Each row was made from one walk, in order. Every step used is in the known rows, and no mark comes twice. Write each row's walk.
Known rows
dibid/mufo/redefa/lopugo: [  8   0 -17 -18   2  -7  19 -29  14  -3   5  -9   2 -15   3 -19  30 -27
   9  -4   0  -3   7  -8  18  12 -13 -17  17]
mufo/dibid/doli/lopugo: [ 22 -11 -13  -2  14   7  -1   2  15 -16   4 -22   6 -18   9 -18   7  -3
  13  12   1 -15   5 -15   0  10  -3  -6   2]
sugure/redefa: [  7  -4   8  -6  11  -4   8   0   7   1  -8   2  -5  -5 -14   5 -11  -5
  -3 -10  -7   7  12  -6   5  -3  -2 -13  -8]
vasab/mufo/dibid/doli/lopugo: [ 19 -19  -3 -20  19   7  -2   3  10 -17   9 -24  12 -20  14 -21   8   7
   4  19   1 -16   2 -20  -1  16 -15 -11  10]
sugure/redefa/vutale: [ -7   3  19   0   9  -2  14  -2  12   7 -21   8  -1   0 -13   1 -33   2
   0 -19 -19  12   8  -5   6  -3  -6  -2 -10]
sugure/redefa/lopugo/doli/dibid/ziri: [ 14  -8  14 -26  22 -11  22 -23  22  15  -5   0 -22   7  -9  -7 -15 -26
  -9 -30  17 -14  11 -13   0 -11  -5 -19   5]
vasab/mufo: [  1 -15   5 -28   8  -3   2  -4  -3   4   1   7   5  -9   5  -2  -1   2
  -7   3   3  -8   4  -7   2   6 -23  -9   3]
vasab/mufo/dibid/doli: [ 18 -11  -1 -21  10   2   0   3   3 -20   6  -4  12 -23  17 -21   6  12
   4  12   5   0   5 -20  -5  14 -21 -11   6]
ziri/dipa: [ 13 -11  -4 -14  11   7   1 -10  -2   2   9  12  -2 -10  -9   0  -5  -4
 -10  -5   6 -11   6  -2   4 -10 -14  -1   5]
doli/lopugo/mufo/dibid/ziri: [ 12 -12   0 -50  24  -5   4  -1   7 -19  -1 -28  20  -8   7 -10  29 -10
   2  -7   7 -37  11  -5  24   6  -4   4   6]
dipa/vutale: [ -4  -9   1  -1  -9  -2   5  -5  15   0   3  18   8   4  -6  11 -11   1
   8 -12   1 -10   0  -1  -6  -5 -12  -6 -12]
vasab/mufo/dibid/ziri: [ 16 -11  14 -49  17  -4   7  -6   2 -25   6  -2  23 -14  27 -14  20  -2
 -12  -1   3 -16  12 -15   5   1 -20   7   5]
redefa/lopugo: [ 15  -5  -8 -12   1   1   9 -20   7  10   2   3 -12  -6  -1   2  -1 -27
   4  -6   8 -13   4   2   2  -1 -16 -13   2]
lopugo/doli/sugure/redefa/vutale: [-13   0  40   8  12  -9  20   6  13   0 -25   6  -9  10 -17   5 -42  17
  -3 -30 -13  -1   8 -15   4  -9   2   4 -13]
vutale/dipa: [  6  -8  -1  -8   5   2   1  -9   2  -6   1  17   3  -3 -10  -2 -16 -19
   6  -3   4  -5   9   6   4  -8 -25  -8  -3]
dibid/mufo/redefa/vutale/dipa: [-13   4   3 -10   7  -5  18 -19  15 -12  -9  10  19  -7  -2 -29  -3 -11
  15 -10 -16  11   9  -3  21   3 -24  -5   9]
lopugo/doli/sugure/redefa: [  0  -6  27   1  14 -11  16   8   8  -8 -12   2 -13   4 -18  11 -22  10
  -8 -21  -1  -8  12 -15   4  -8   6  -6 -10]
doli/lopugo: [  7 -15  -5  -8  13   2   2  -3  10   8   3 -11  -4  -3  -5  -1  -2 -12
   4   2  -2 -22   3  -2   6   3  -3  -3  -3]
ziri/dibid: [ 18  -6 -10  -1   7  -2   7 -11  -8   4   7   6  -1 -16  -6  13   0  -3
   5 -16   1  -9  -3   3   5  -9 -16  -1  -8]
doli/lopugo/mufo/redefa/sugure: [ -8 -20 -13 -25  17 -24   9   2  12 -11   2 -24   5 -18  -7 -10   6  -9
   9   3   1 -19   8   4  31  12   2   3  24]
lopugo/doli/dibid/ziri/dipa: [ 11 -17   7 -30  26  -2   9 -16  12   6   9  13  -9   0  -1 -15  -8  -4
 -14 -23  26 -26   7 -14   1 -19  -9   1  14]
dibid/ziri: [  8 -11  -1 -30  10  -7  10  -5   8  -2  -4  10   6  -8   9  -6  10 -13
  -5 -11  12  -7  14  -6  10 -10 -12  -2  -9]
dibid/mufo/redefa: [ -2  -2 -12 -16   6 -11  14 -12  10 -11   0  -4  15 -17   5 -20  30  -6
   6  -2  -5   4   8 -12  16  12  -5  -9  13]
doli/lopugo/mufo/dibid: [ 10 -10  -4 -30  16  -1  -2  -1   1 -14  -1 -29  13  -7  -1  -3  18  -4
  12   1  -3 -35   3  -2  15  16  -4   1  12]
vasab/mufo/dibid/doli/sugure/redefa: [ 14 -11  25  -7  16   3  14   8   4 -30  -3 -13  12  -9  10 -17  -3  15
  -3  -6  -7   5  16 -25   2   6 -10 -11  -5]
doli/sugure: [ -3 -12  11   2   1  -1  11  -4   2  -6  -3   4   2   6   8   0  -3  -3
   7 -12   5 -15  11  -3   6  -4  -6   3 -12]
sugure/redefa/lopugo/mufo/dibid: [ 20   4   4 -30  10  -2   9 -15   1 -12  -8 -21   2  -7 -15   4   8 -19
   3 -14  -5 -13  11  -1  15  10 -10 -16  12]
redefa/lopugo/mufo/dibid/doli/sugure: [ 15  -4  -5 -14  -1   3  12  -9   2 -19  -4 -19   5  -7  11 -15  13  -9
  19 -11  17 -20  11  -6  13  13 -16 -16   5]
lopugo/doli/dibid/mufo/redefa: [ -7  -5  -5 -13  15 -20  16 -16  17   0   3  -1  -4  -4   5 -28  16   2
  12 -11   7 -11   2 -20   5  15  -1 -10  24]
lopugo/doli: [  6  -5   0 -14   7 -13   1   3   6   5  -4  10 -14 -12 -10   8 -13   6
  -1  -4  11 -13   0 -10  -3  -1  -5  -6   3]
mufo/dibid: [ 15  -2   2 -12   5  -2   1  -7   2 -20   3  -2  11 -11  13  -4   7  -3
   6   3  -3 -14   5  -6  -2   6  -8   9   3]
sugure/redefa/vutale/dipa: [ -4   3  23   0  11   4  11  -6  12  -3 -19  16   3   5 -24  -2 -46 -11
   2 -19 -19  14  13   4   8 -12 -22  -8 -10]
vasab/mufo/redefa/vutale/dipa: [-23  -5  14 -24   7  -5   8 -11   6  -6  -2  16  17 -13  -1 -16 -24  -4
  -2   0 -10   5  16   1  17   3 -30  -6  15]
gode/dipa: [  0  -6  -6  -4   7   2   0  -7  12   3   8  -1 -17  -5   5  -2  -9  -6
  10   4   8  -4   5 -12  -5   1 -12  -9  -6]
doli/sugure/redefa/vutale: [-15  -3  35  11   7   2  22  -1  11  -2 -23   4   3  13  -7   0 -33   4
   2 -28 -20   5  14  -6   9  -9  -2   5 -18]
sugure/redefa/lopugo/doli/dibid/mufo: [ 19  -3   8  -8  19  -5  25 -28  22  14  -5  -8 -21  12 -14 -17  -2 -17
   8 -27   1  -9  -4 -19  -4   5 -11 -26  12]

Which walk is each row?
[ 15  -6   6  11   3   5  23  -7  14  -1  -7  -8 -15  -1  -9  -7 -14 -17
   7 -17   7   6  16 -10   6  -5  -7 -29 -13]	dibid/doli/sugure/redefa/lopugo
[ 13  -3 -14 -25   6  -6  -2   6   0 -18  -6 -12  11 -22   3 -15  15   8
  17   1  14  -7   6  -9  10  16 -12 -14   7]	lopugo/mufo/dibid/doli
[-11   1  43   9  14  -3  20   0  12  -9 -23  15  -6  14 -26   2 -55   5
  -1 -29 -12  -1  12  -6   6 -17 -13  -1 -12]	lopugo/doli/sugure/redefa/vutale/dipa
[ 12 -17 -16  -2  11   4   1   6  16   6  -1 -12  -6 -14  -3 -13  -4  -4
  11   7   8  -6   3 -10   3   4  -4 -19  -4]	dibid/doli/lopugo
[  5 -10 -11 -12  10 -23  21 -10  17 -22   3  -6  11 -19  13 -25  17  -6
  13   1  -8   7   3 -10  18   8 -11   7  18]	dibid/mufo/redefa/sugure
[  4 -17 -21 -20  12  -1  -2  10   8   8  -6 -21  -2 -12 -14 -10   7   1
  14   1  17 -14   4  -5  16  13  -7 -27   2]	dibid/doli/lopugo/mufo
[ 12  -9  11 -28  11   0   1  -6  -3 -19   7  -2  16 -13  18  -8   8   5
  -3   6  -6 -15   4 -12  -3  10 -20   4  10]	vasab/mufo/dibid
[  2  -1   0 -11   5 -14  28 -20  14 -10   2 -10  -6  -6   2 -14  20 -12
   4 -16   7 -16   7 -17  16   8  -6 -10  15]	dibid/mufo/redefa/lopugo/doli/sugure
[  2  -6  14 -15   6  -1  20 -10   0   3 -13 -15  -7   9 -20   8  -2 -19
   1 -29   4 -14  15   2  23   2 -10 -22  -4]	doli/sugure/redefa/lopugo/mufo
[ 10  -2  -1 -27   7  -6  11 -11   2  11 -13 -11  -9  -4 -25   9   0 -22
   0 -18   5  -7   9   4  18   5 -12 -29   6]	sugure/redefa/lopugo/mufo
[ 10  -4  12  -3  16  -6  15 -22  18  20  -3  -1 -29   8 -18   0 -25 -20
   0 -24   8 -13   5 -10  -7   0  -6 -22  10]	sugure/redefa/lopugo/doli/dibid
[  1  -1 -14 -14  -1  -7   9 -22   9   4   7  -1  -5 -20   1  -4   9 -28
   1   0   6  -7  15   1  15   7  -6 -14  15]	mufo/redefa/lopugo
[ 18  -4   5 -32  12  -6   8  -7   6 -25   1   0  18 -13  22 -11  19 -10
  -2  -6   5 -15  13 -10   7  -5  -9  13  -3]	mufo/dibid/ziri
[ -9  -9  -1   3  -4   4   2  -7  24   0  13   8  -6   7  -2   8 -17   1
  16  -5   5  -7   2 -10 -12  -4 -13 -12 -13]	gode/dipa/vutale
[-12 -10  -1 -30   7 -12   5  -3   1  -4   7   2  12 -23   6  -7  11   1
  -9   7   1  -1  15  -9  14  12 -11 -11  18]	vasab/mufo/redefa
[  8  -6  11  -3   1  -7  16 -14   8   4  -3   2 -20   4  -4   6 -12 -11
   0 -15  16 -27   4  -8   1  -5  -9  -5  -1]	redefa/lopugo/doli/sugure
[ 27  -8   5 -36  21   6   5 -14   2 -27  11   2  17 -15  13 -12  16  -7
 -15  -8   7 -19  13 -10   9 -15 -13  14   7]	mufo/dibid/ziri/dipa
[  6 -11  -3  -5  10   0  17 -24  13   7   0  -1   4  12  13 -31  14  -9
  20 -16   1 -10  -3 -11  -2   9 -17  -7   5]	doli/dibid/mufo
[ -4  -4  -6  -8   6 -14  12 -27  17  13   9   1 -22  -7  -1 -12  -8 -22
   5 -11  18 -20   9  -7   2   8  -2 -15  28]	mufo/redefa/lopugo/doli/dibid
[-16  -4 -14 -32   3 -19   2   0  -2  -3  -4  -4   9 -19  -7  -3  17  -3
   4  -4  10  -7  17   3  28  15  -1 -14  17]	lopugo/mufo/redefa
[  5 -13   0  -6   0   9   3 -12  10  -3  13  21   8   2 -13  10 -13   4
  -6 -14   4 -15   1   0  -2 -17 -17  -4  -2]	ziri/dipa/vutale
[ 10  -5  17   4   6   4  24 -15   8   0  -7  -7 -12  10  -9   7 -12 -23
  -1 -23  -4  -7  16  -3   9  -7  -6 -14 -10]	doli/sugure/redefa/lopugo
[ 22   5 -19 -14  11 -16  21 -28   6   0  12  -8  -9 -29 -12  -1  23 -11
   4 -17   5 -13  -7 -10  15   2 -14 -16  20]	ziri/dibid/mufo/redefa/lopugo/doli
[ 17   0  -8 -33   2  -3   4 -18  -3 -10  -2 -15   6 -10   1  -1  16 -19
  11  -6   8 -26   5   3  12  14 -19  -9  15]	redefa/lopugo/mufo/dibid
[  1 -16   3 -21  13  -5  13 -15  13   7   1   9   3   7  18 -20   4 -18
   4 -21  16 -15  13  -5   4  -6 -11  -1  -3]	doli/dibid/ziri
[-12   0  37  13   9   7  21  -6  11 -10 -20  14   6  18 -16  -3 -48  -7
   6 -28 -19   6  17   2  12 -16 -18   0 -17]	doli/sugure/redefa/vutale/dipa
[ -1 -13  -3  -9  18 -30  24 -16  26 -12   4  -5  -3  -8  11 -35   3   0
  17 -11   2  -6  -4 -17   5  10  -7   6  29]	lopugo/doli/dibid/mufo/redefa/sugure
[ 22  -7 -20   5   5   0   6  -1  -1   3   5   5  -6 -28  -5   0  -2   5
  13 -10  13   5  -3  -4   4  -6 -16 -16 -11]	ziri/dibid/doli
[-15 -12 -16 -30  13 -11   2   2   5   1   1 -23   8 -16 -14  -5  18  -8
   6   1   5 -23  15   1  32  18   6 -13  19]	doli/lopugo/mufo/redefa
[  8 -15   5 -28   6   6  10 -11  15  -6  11  19  16   1  -4   4  -1  -2
 -13 -21  12 -17   8  -3   5 -27 -18  -1  -7]	dibid/ziri/dipa/vutale
[ 22   2 -24 -10   7  -5  23 -34   3   0  13 -11   3 -23  -3  -9  32 -23
   9 -17  -2  -7  -2  -3  21   3 -18 -15  14]	ziri/dibid/mufo/redefa/lopugo
[ 25  -1  11   9   7   7  22 -10  14 -25  -4 -16  -5  -6   4 -12  -5 -15
   7 -13  -2   0  16 -14   3   2  -6 -16  -7]	mufo/dibid/doli/sugure/redefa/lopugo
[  5 -12 -32 -16  15  -9   4   3  -1   1   7 -27   4 -35 -19  -6  18   0
  13  -5  12 -12   6  -1  33  11  -1 -26  13]	ziri/dibid/doli/lopugo/mufo/redefa
[  7  -4 -14 -31   0  -5   5 -15  -2  13  -5  -4  -7  -6 -10   3   6 -22
   9 -12  15 -19   4   8  16   8 -21 -21   9]	redefa/lopugo/mufo
[ 21  -3  -5 -53   9  -6  10 -19   3 -15  -3 -15  11 -11  11  -9  29 -26
   3 -15  16 -28  12   0  19   3 -20  -4  10]	redefa/lopugo/mufo/dibid/ziri
[  2 -13   9 -26  18 -15  10 -10  16   9  -2  12 -10   4   9 -14  -7  -6
   0 -21  24 -21   7 -14  -2  -9  -7  -2   2]	lopugo/doli/dibid/ziri
[ 14   0  19 -16   9   0  19 -14   0 -21  -9 -24   5   7  -7   2   6 -16
   6 -24  -5 -21  17  -2  19   6  -7  -8   3]	doli/sugure/redefa/lopugo/mufo/dibid
[-22   3   4  -6   0 -10  10  -7  11   2  -9  10   8 -16   4 -11 -14  -1
   5  -6 -11   5  12  -2  15   6  -2   3   7]	mufo/redefa/vutale
[ 10   3 -13 -21   7 -18  16 -21  16  -2   2  -7  -9 -19  -6 -13  21 -15
   3  -4   8  -9   2 -15  12  13  -8 -19  23]	dibid/mufo/redefa/lopugo/doli
[ 17   2   7 -11  12  -9  10  -9  12  11  -8   0 -26  -8 -27  14 -19 -14
 -10 -15   5  -6   4  -9  -1  -4  -4 -21   3]	sugure/redefa/lopugo/doli
[ -9 -12 -27 -22  11 -10  -1  11  11  -1  -1 -25   4 -26 -12 -17  17  -3
  11   6  13  -8  15  -6  28  19   4 -29  16]	dibid/doli/lopugo/mufo/redefa
[ 15  -6  -5 -12  12  -6  19 -34  19  16   2  -4 -17  10   2 -21   6 -18
  15 -19  13 -22 -10 -15  -7   8 -20 -18  15]	redefa/lopugo/doli/dibid/mufo
[ 11  -4   1 -52  13 -12   5  -3  -2 -24  -7  -9  23 -12  11  -8  27  -4
   2 -11  12 -22  14  -5  19   4 -10   5   5]	lopugo/mufo/dibid/ziri
[  8  -6   1  -8   5  -1  20  -1   7   1 -16 -15 -10  -1 -20  -6  -5 -13
  10 -23  13   0  17  -5  20   3  -9 -38  -6]	dibid/doli/sugure/redefa/lopugo/mufo
[ -7  -8  -9  -9  10  -9  17 -23  16  -2   7  -6  10  -1  14 -33  23 -11
  18 -11   0  -4   8 -12  11  16  -6 -10  18]	doli/dibid/mufo/redefa
[  3  -4 -14 -10   6  -5  23 -39  19   6   9  -8  -2   1  12 -33  26 -33
  19 -13   4  -9   7  -7  10  16 -15 -19  23]	doli/dibid/mufo/redefa/lopugo
